What can hang from each mark:
J_548: J_53
J_793: J_548 J_569
J_700: J_53 J_793
J_371: J_793
J_901: J_371
J_251: J_460
J_676: J_684 J_793
J_53: J_548 J_569 J_700
J_933: J_793
J_436: J_448 J_726
J_684: J_676
J_569: J_706
J_706: J_569 J_933
J_460: J_448
J_91: J_793
J_448: J_436
J_994: J_448 J_793

Known rows, with every way that one mark hangs from another:
[J_933 [J_793 [J_548 J_53] [J_569 J_706]]]: [-9 -40 -27 11 13 9 -34 -18 -16 13 15 10 18 -6 -26 36 5 31 5 27 36 -2 44 21 -28 5 -6 11 -13 -20 5 9]
[J_676 J_684 [J_793 [J_548 [J_53 J_700]] J_569]]: [-20 -22 -25 18 26 11 -18 -19 -22 13 25 12 12 -3 -18 56 11 25 12 37 44 3 31 50 -3 0 -17 10 -16 -23 7 18]
[J_548 [J_53 J_569]]: [-2 -23 -7 18 0 7 -5 -23 0 -5 20 11 14 -3 -14 42 1 8 10 33 33 -6 32 -3 -13 6 -2 -1 -9 -30 11 5]
[J_901 [J_371 [J_793 J_569]]]: [-16 -30 -7 -2 7 -19 -34 -19 17 5 10 16 17 11 -1 8 9 11 0 25 29 9 30 33 -33 4 26 12 -10 -20 15 20]
[J_684 [J_676 [J_793 [J_548 J_53] [J_569 J_706]]]]: [-12 -31 -23 16 22 22 -22 -16 -11 17 23 9 17 -2 -16 42 3 32 -7 31 40 -6 42 22 -27 2 -12 11 -18 -21 -2 15]
[J_371 [J_793 [J_548 [J_53 J_569]]]]: [-19 -26 -8 8 9 -7 -14 -21 0 0 15 11 20 -4 -18 22 1 11 8 35 38 3 50 16 -29 9 13 10 -12 -29 9 10]
[J_548 J_53]: [0 -25 -9 15 3 4 -12 -18 -8 2 16 11 11 -2 -6 51 7 13 3 33 35 2 28 -15 -14 3 2 9 -9 -34 17 5]
[J_684 [J_676 [J_793 [J_569 J_706]]]]: [2 -32 -17 20 9 23 -23 -18 6 14 22 8 11 3 -10 26 7 25 -14 27 30 -12 24 3 -11 1 -6 2 -11 -19 1 14]
[J_994 [J_448 J_436] J_793]: [20 -44 -12 26 -2 -23 -2 -17 -4 -6 22 10 10 0 -5 67 14 5 -1 46 24 -9 26 -17 -19 -3 11 34 -3 -22 12 24]
[J_933 [J_793 [J_548 [J_53 J_700]] [J_569 J_706]]]: [-20 -37 -31 14 13 11 -27 -23 -17 16 12 9 14 -3 -28 48 1 22 11 34 34 -6 40 25 -10 -3 -3 2 -13 -28 6 7]
[J_700 [J_793 [J_548 J_53] J_569]]: [-8 -30 -23 7 13 5 -25 -20 -5 7 17 8 17 -7 -22 35 6 17 -3 37 46 -5 43 43 -22 7 2 14 -15 -29 23 9]
[J_793 [J_569 J_706]]: [1 -32 -26 7 8 7 -30 -22 2 9 18 4 7 -1 -13 34 8 18 -10 26 31 -12 27 -5 -17 1 4 7 -10 -27 8 7]
[J_901 [J_371 [J_793 J_548 J_569]]]: [-14 -32 -13 -8 14 -21 -40 -17 12 7 11 15 16 7 -4 -1 8 16 4 21 37 12 45 54 -40 4 22 20 -15 -19 14 22]
[J_700 [J_53 J_548]]: [-3 -29 -7 19 -1 8 -8 -18 5 -2 23 11 5 -2 -3 20 15 -3 2 41 35 -3 25 3 12 2 7 -14 -6 -33 18 -1]
[J_91 J_793]: [6 -37 -4 9 -1 4 -15 -21 19 -3 21 13 14 -1 -1 22 14 15 -10 31 27 7 26 -15 -16 4 12 5 -3 -34 22 3]
[J_460 J_448]: [12 -31 -4 12 2 4 -29 -18 -2 -2 19 6 4 7 -3 20 14 3 -3 23 28 0 25 -18 15 13 -5 12 -2 -40 15 11]
[J_251 J_460]: [12 -29 -13 12 1 -4 -17 -23 10 4 8 13 3 0 -1 13 13 5 7 21 36 -2 26 -17 -15 1 -2 14 -10 -41 18 5]
[J_548 [J_53 J_700]]: [-12 -22 -13 17 1 4 -5 -23 -7 4 15 11 7 0 -8 65 4 4 9 40 33 -3 28 -11 2 -7 3 -1 -10 -40 19 3]
[J_569 [J_706 [J_933 [J_793 [J_548 J_53]]]]]: [2 -25 -21 14 10 6 -25 -15 -9 7 11 6 13 -5 -16 54 9 29 16 22 37 -6 31 -1 -13 -2 -4 14 -8 -13 9 1]
[J_371 [J_793 J_548]]: [-3 -28 -10 1 6 -9 -30 -17 7 4 11 10 12 -1 -6 8 12 13 -3 28 37 7 43 5 -25 6 18 19 -9 -28 17 11]
[J_994 [J_448 [J_436 J_726]] [J_793 [J_548 J_53]]]: [1 -44 -23 23 14 -28 2 -11 -24 -4 18 11 11 -10 -3 57 15 5 9 41 41 3 45 17 -20 -11 -12 41 -8 -23 14 33]
[J_706 J_569]: [2 -15 -15 11 -1 8 -23 -23 8 -5 12 9 6 -2 -2 18 10 12 9 24 38 0 21 -7 -36 5 -1 7 -6 -35 15 0]
[J_436 J_448]: [7 -30 -9 14 -9 6 -27 -15 2 -2 14 8 5 1 0 17 9 8 -10 26 37 -1 32 -15 10 7 -15 10 -5 -41 15 9]
[J_901 [J_371 J_793]]: [-4 -30 0 6 0 -23 -27 -15 20 2 9 17 14 12 2 19 11 6 -1 25 18 11 28 5 -6 2 27 7 -7 -22 22 14]
[J_684 [J_676 [J_793 [J_548 J_53] [J_569 [J_706 J_933]]]]]: [-11 -19 -24 13 23 23 -20 -16 -6 14 18 6 15 -4 -10 45 5 34 4 22 53 -14 32 28 -42 -4 -10 20 -18 -11 -4 12]
[J_676 [J_793 J_569]]: [2 -24 -17 14 6 12 -24 -18 4 6 22 12 11 0 -8 22 11 16 -3 25 38 -2 22 23 -22 5 1 15 -8 -24 15 19]
[J_548 [J_53 [J_569 [J_706 J_933]] [J_700 J_793]]]: [-9 -14 -23 24 2 4 1 -28 11 3 14 1 10 -2 -25 87 0 1 8 40 24 -33 15 2 37 -10 13 -16 -8 -27 13 -9]
[J_700 J_53 [J_793 J_548 [J_569 [J_706 J_933]]]]: [12 -18 -38 7 14 0 -32 -22 5 6 16 -2 6 -15 -21 30 16 9 -10 30 48 -21 21 40 1 -3 11 1 -13 -20 16 -2]
[J_994 J_448 [J_793 [J_569 J_706]]]: [6 -44 -29 18 7 -14 -27 -20 6 1 18 3 9 -2 -10 54 10 19 -15 40 26 -27 30 2 -34 -5 20 27 -9 -28 -1 16]
[J_994 J_448 [J_793 J_548]]: [15 -39 -16 16 5 -21 -24 -14 4 -5 19 7 8 -4 -4 42 13 16 -8 38 35 -12 42 7 -34 -1 14 34 -10 -31 12 15]
[J_994 [J_448 [J_436 J_726]]]: [14 -39 -18 18 1 -14 -2 -14 -17 -6 23 10 1 -5 2 34 19 -1 2 32 33 1 25 -11 2 -9 -17 29 -1 -23 17 28]
[J_371 [J_793 [J_548 [J_53 [J_569 [J_706 J_933]] J_700]]]]: [-30 -14 -23 8 14 -9 -11 -27 4 6 10 2 14 -5 -21 61 -2 9 16 34 36 -18 37 13 -7 -10 20 5 -13 -25 0 0]

Rows:
[3 -19 -34 -4 18 4 -39 -20 2 8 15 0 5 -8 -10 30 11 26 2 14 49 -18 30 22 -36 -3 4 26 -13 -16 4 7]  [J_793 J_548 [J_569 [J_706 J_933]]]
[-7 -10 -17 11 6 13 -25 -19 -4 -4 5 10 13 -6 -9 25 8 27 35 17 57 4 29 24 -57 4 -10 19 -8 -20 13 -1]  [J_706 J_569 [J_933 [J_793 [J_548 J_53]]]]
[-3 -30 -6 -1 8 -26 -36 -14 15 4 10 16 15 7 -1 9 11 11 1 23 26 14 41 25 -15 3 23 16 -12 -21 21 15]  [J_901 [J_371 [J_793 J_548]]]
[-10 -36 -20 23 5 8 -13 -25 -8 7 16 9 15 -3 -33 56 -3 15 17 36 21 -10 42 8 18 -2 -5 -13 -9 -28 6 1]  [J_933 [J_793 [J_548 [J_53 [J_569 J_706] J_700]]]]
[16 -27 -20 10 6 6 -35 -16 2 6 11 5 7 -1 -14 33 13 27 11 17 34 -9 26 -1 -4 -1 0 14 -4 -11 12 2]  [J_569 [J_706 [J_933 [J_793 J_548]]]]
[1 -18 -24 11 19 22 -29 -17 5 12 19 4 10 -1 -8 25 9 32 -2 17 51 -18 28 28 -30 -3 -7 18 -15 -9 -2 13]  [J_684 [J_676 [J_793 J_548 [J_569 [J_706 J_933]]]]]
[-6 -21 -34 6 19 2 -28 -20 -2 10 14 0 13 -10 -21 58 7 23 0 30 46 -23 33 36 -15 -3 6 18 -15 -18 13 2]  [J_700 [J_793 [J_548 J_53] [J_569 [J_706 J_933]]]]
[-5 -18 -38 5 15 4 -31 -25 10 11 13 -2 4 -5 -21 50 8 13 0 30 41 -29 25 40 11 -11 11 6 -12 -22 16 0]  [J_53 [J_700 [J_793 J_548 [J_569 [J_706 J_933]]]]]
[2 -20 -19 3 9 10 -39 -19 2 1 11 8 10 -3 -11 5 11 27 20 11 59 -5 31 40 -45 6 -5 25 -7 -10 13 12]  [J_706 [J_933 [J_793 J_548 J_569]]]
[0 -37 -36 18 13 -21 -9 -18 -5 -2 15 2 3 -8 -2 57 18 8 4 28 41 -22 17 18 -21 -19 -1 42 -2 -7 0 30]  [J_994 [J_448 [J_436 J_726]] [J_793 [J_569 [J_706 J_933]]]]
[-11 -33 -31 3 20 7 -30 -20 -15 14 18 5 14 -9 -19 47 5 24 -2 30 40 -7 45 16 -34 2 -2 18 -17 -28 2 9]  [J_793 [J_548 J_53] [J_569 J_706]]
[2 -39 -21 14 1 12 -36 -21 1 9 14 8 11 1 -20 20 9 24 -2 23 26 -7 25 -1 -11 6 1 1 -4 -17 8 8]  [J_933 [J_793 [J_569 J_706]]]
[-10 -13 -12 17 3 7 -9 -25 -4 -3 13 9 13 -3 -21 45 -1 13 36 28 46 -11 31 29 -8 -2 -7 0 -9 -21 12 2]  [J_706 [J_933 [J_793 [J_548 [J_53 J_569 J_700]]]]]
[-15 -20 -29 -8 19 -5 -39 -21 9 10 9 1 11 -4 -11 19 10 23 0 19 49 -12 34 24 -44 -2 20 29 -12 -15 1 10]  [J_371 [J_793 J_548 [J_569 [J_706 J_933]]]]
[5 -14 -27 14 6 2 -15 -27 18 2 17 -2 5 -5 -26 57 4 5 5 32 28 -33 26 22 40 -10 13 -9 -9 -23 16 -7]  [J_53 [J_569 [J_706 J_933]] [J_700 [J_793 J_548]]]
[-14 -24 -20 -4 11 -19 -37 -19 23 9 6 8 12 9 -2 28 10 16 3 16 30 -8 19 26 -28 -5 32 17 -10 -9 4 12]  [J_901 [J_371 [J_793 [J_569 [J_706 J_933]]]]]
[-9 -21 -19 5 13 11 -28 -18 -10 3 11 10 15 -6 -13 25 8 29 26 18 63 -2 35 42 -57 5 -8 25 -11 -12 11 11]  [J_706 [J_933 [J_793 [J_548 J_53] J_569]]]
[1 -17 -9 16 5 7 -16 -20 -4 -6 14 10 17 -5 -18 32 3 21 30 22 48 -6 35 25 -27 6 -8 11 -8 -13 11 6]  [J_706 [J_933 [J_793 [J_548 [J_53 J_569]]]]]
[16 -24 -19 14 4 7 -29 -21 7 -1 14 4 10 -4 -22 25 7 22 16 17 32 -17 29 12 1 2 -2 4 -5 -8 5 1]  [J_53 [J_569 [J_706 [J_933 [J_793 J_548]]]]]
[5 -9 -17 8 2 11 -35 -20 6 -7 6 8 8 -3 -6 5 12 24 31 12 54 0 25 22 -49 4 -7 18 -4 -17 15 0]  [J_706 J_569 [J_933 [J_793 J_548]]]
[4 -10 -10 14 -6 14 -27 -23 11 -8 5 9 7 1 -3 12 11 19 29 14 48 -2 12 3 -41 3 -1 9 1 -17 16 -2]  [J_706 J_569 [J_933 J_793]]
[-29 -29 -18 -3 17 -4 -27 -21 -7 8 12 12 20 -4 -12 17 5 19 3 31 52 8 49 33 -60 7 12 26 -15 -28 9 17]  [J_371 [J_793 [J_548 J_53] J_569]]
[15 -24 -13 19 17 6 -27 -12 -6 7 25 10 8 0 -9 34 21 28 1 25 32 8 26 18 14 5 -14 12 -8 -16 15 14]  [J_676 J_684 [J_793 J_548]]
[5 -20 -13 8 1 13 -32 -21 7 -1 11 9 9 2 -8 12 12 22 18 15 53 -8 18 21 -38 5 0 15 -3 -11 13 10]  [J_706 [J_933 [J_793 J_569]]]
[20 -23 -16 21 0 -3 -16 -24 9 -6 23 6 11 -15 -25 14 11 -4 -7 39 34 -10 33 31 27 8 7 -18 -10 -32 26 -2]  [J_700 [J_53 J_569] [J_793 J_548]]
[-29 -25 -8 8 8 -22 -12 -23 7 2 12 17 20 6 -14 39 -4 1 19 36 23 5 46 43 -4 -2 20 -3 -16 -30 12 11]  [J_901 [J_371 [J_793 [J_548 [J_53 J_569 J_700]]]]]
[-25 -25 -24 13 7 14 -18 -26 21 10 15 1 5 5 -17 55 7 6 6 41 34 -37 19 35 29 -13 18 -11 -8 -21 13 -3]  [J_53 J_548 [J_700 [J_793 [J_569 [J_706 J_933]]]]]
[-4 -43 -21 4 9 8 -27 -24 18 7 23 8 16 -3 -10 25 11 22 -17 29 24 -4 28 -1 -23 1 14 5 -6 -31 7 4]  [J_91 [J_793 [J_569 J_706]]]
[7 -49 -26 28 12 -20 4 -19 -17 -2 27 5 18 -10 -25 88 3 12 5 50 17 -17 44 -1 -18 -5 5 28 -11 -20 -5 19]  [J_994 [J_448 J_436] [J_793 [J_548 [J_53 [J_569 J_706]]]]]
[10 -41 -14 16 8 -9 -9 -20 -12 2 11 12 -2 3 2 -4 20 -13 15 14 34 11 24 -12 28 2 -32 25 -1 -39 16 28]  [J_251 [J_460 [J_448 [J_436 J_726]]]]
[19 -42 -8 16 5 -4 -10 -22 -9 4 17 11 3 6 -6 15 15 -7 15 22 28 6 23 -25 9 10 -16 26 -4 -40 11 21]  [J_251 [J_460 [J_448 J_436]]]
[-12 -13 -28 14 12 3 -9 -26 -4 4 16 1 9 -7 -20 74 -2 12 19 31 37 -25 33 13 6 -11 2 2 -14 -26 2 -4]  [J_793 [J_548 [J_53 [J_569 [J_706 J_933]] J_700]]]
[-15 -39 -19 -1 18 9 -21 -22 2 3 23 13 24 -9 -9 25 8 25 -2 32 47 10 46 33 -56 7 4 21 -14 -34 11 10]  [J_91 [J_793 [J_548 J_53] J_569]]
[-17 -32 -12 11 8 5 -1 -28 8 -2 25 12 21 -6 -17 44 -1 10 8 42 32 0 43 21 -11 0 6 -4 -12 -41 12 0]  [J_91 [J_793 [J_548 [J_53 J_569 J_700]]]]
[-2 -24 -13 13 8 4 -12 -21 -7 -2 20 10 15 -7 -17 35 1 14 11 31 40 -2 46 15 -21 7 -5 8 -14 -30 10 7]  [J_793 [J_548 [J_53 J_569]]]
[-4 -19 -15 21 1 9 -4 -24 14 -4 23 2 4 -5 -11 37 10 -2 11 34 32 -26 15 8 18 -2 11 -19 -5 -19 2 -8]  [J_700 [J_53 J_548 [J_569 [J_706 J_933]]]]
[-39 -26 -22 -1 16 -6 -20 -25 -7 11 11 11 16 -3 -15 31 1 11 9 39 51 3 47 37 -41 -1 15 16 -16 -36 11 15]  [J_371 [J_793 [J_548 [J_53 J_700]] J_569]]
[2 -24 -14 22 20 6 -17 -12 -18 8 25 13 13 -4 -12 54 18 30 7 32 36 12 30 15 8 6 -17 14 -12 -19 13 13]  [J_676 J_684 [J_793 [J_548 J_53]]]
[-13 -21 -17 15 7 3 -7 -26 -8 0 20 9 12 -5 -19 49 -2 6 16 38 37 -7 44 18 0 -1 -2 -2 -14 -38 12 3]  [J_793 [J_548 [J_53 J_569 J_700]]]
[-37 -16 -32 -3 21 -4 -24 -25 -4 14 7 2 13 -5 -15 54 3 17 11 30 50 -14 37 32 -36 -11 20 20 -16 -24 0 6]  [J_371 [J_793 [J_548 [J_53 J_700]] [J_569 [J_706 J_933]]]]
[-1 -32 -7 19 2 8 -16 -20 -8 -4 18 14 19 -3 -24 25 1 18 20 30 35 3 45 20 -14 11 -9 1 -9 -23 13 8]  [J_933 [J_793 [J_548 [J_53 J_569]]]]
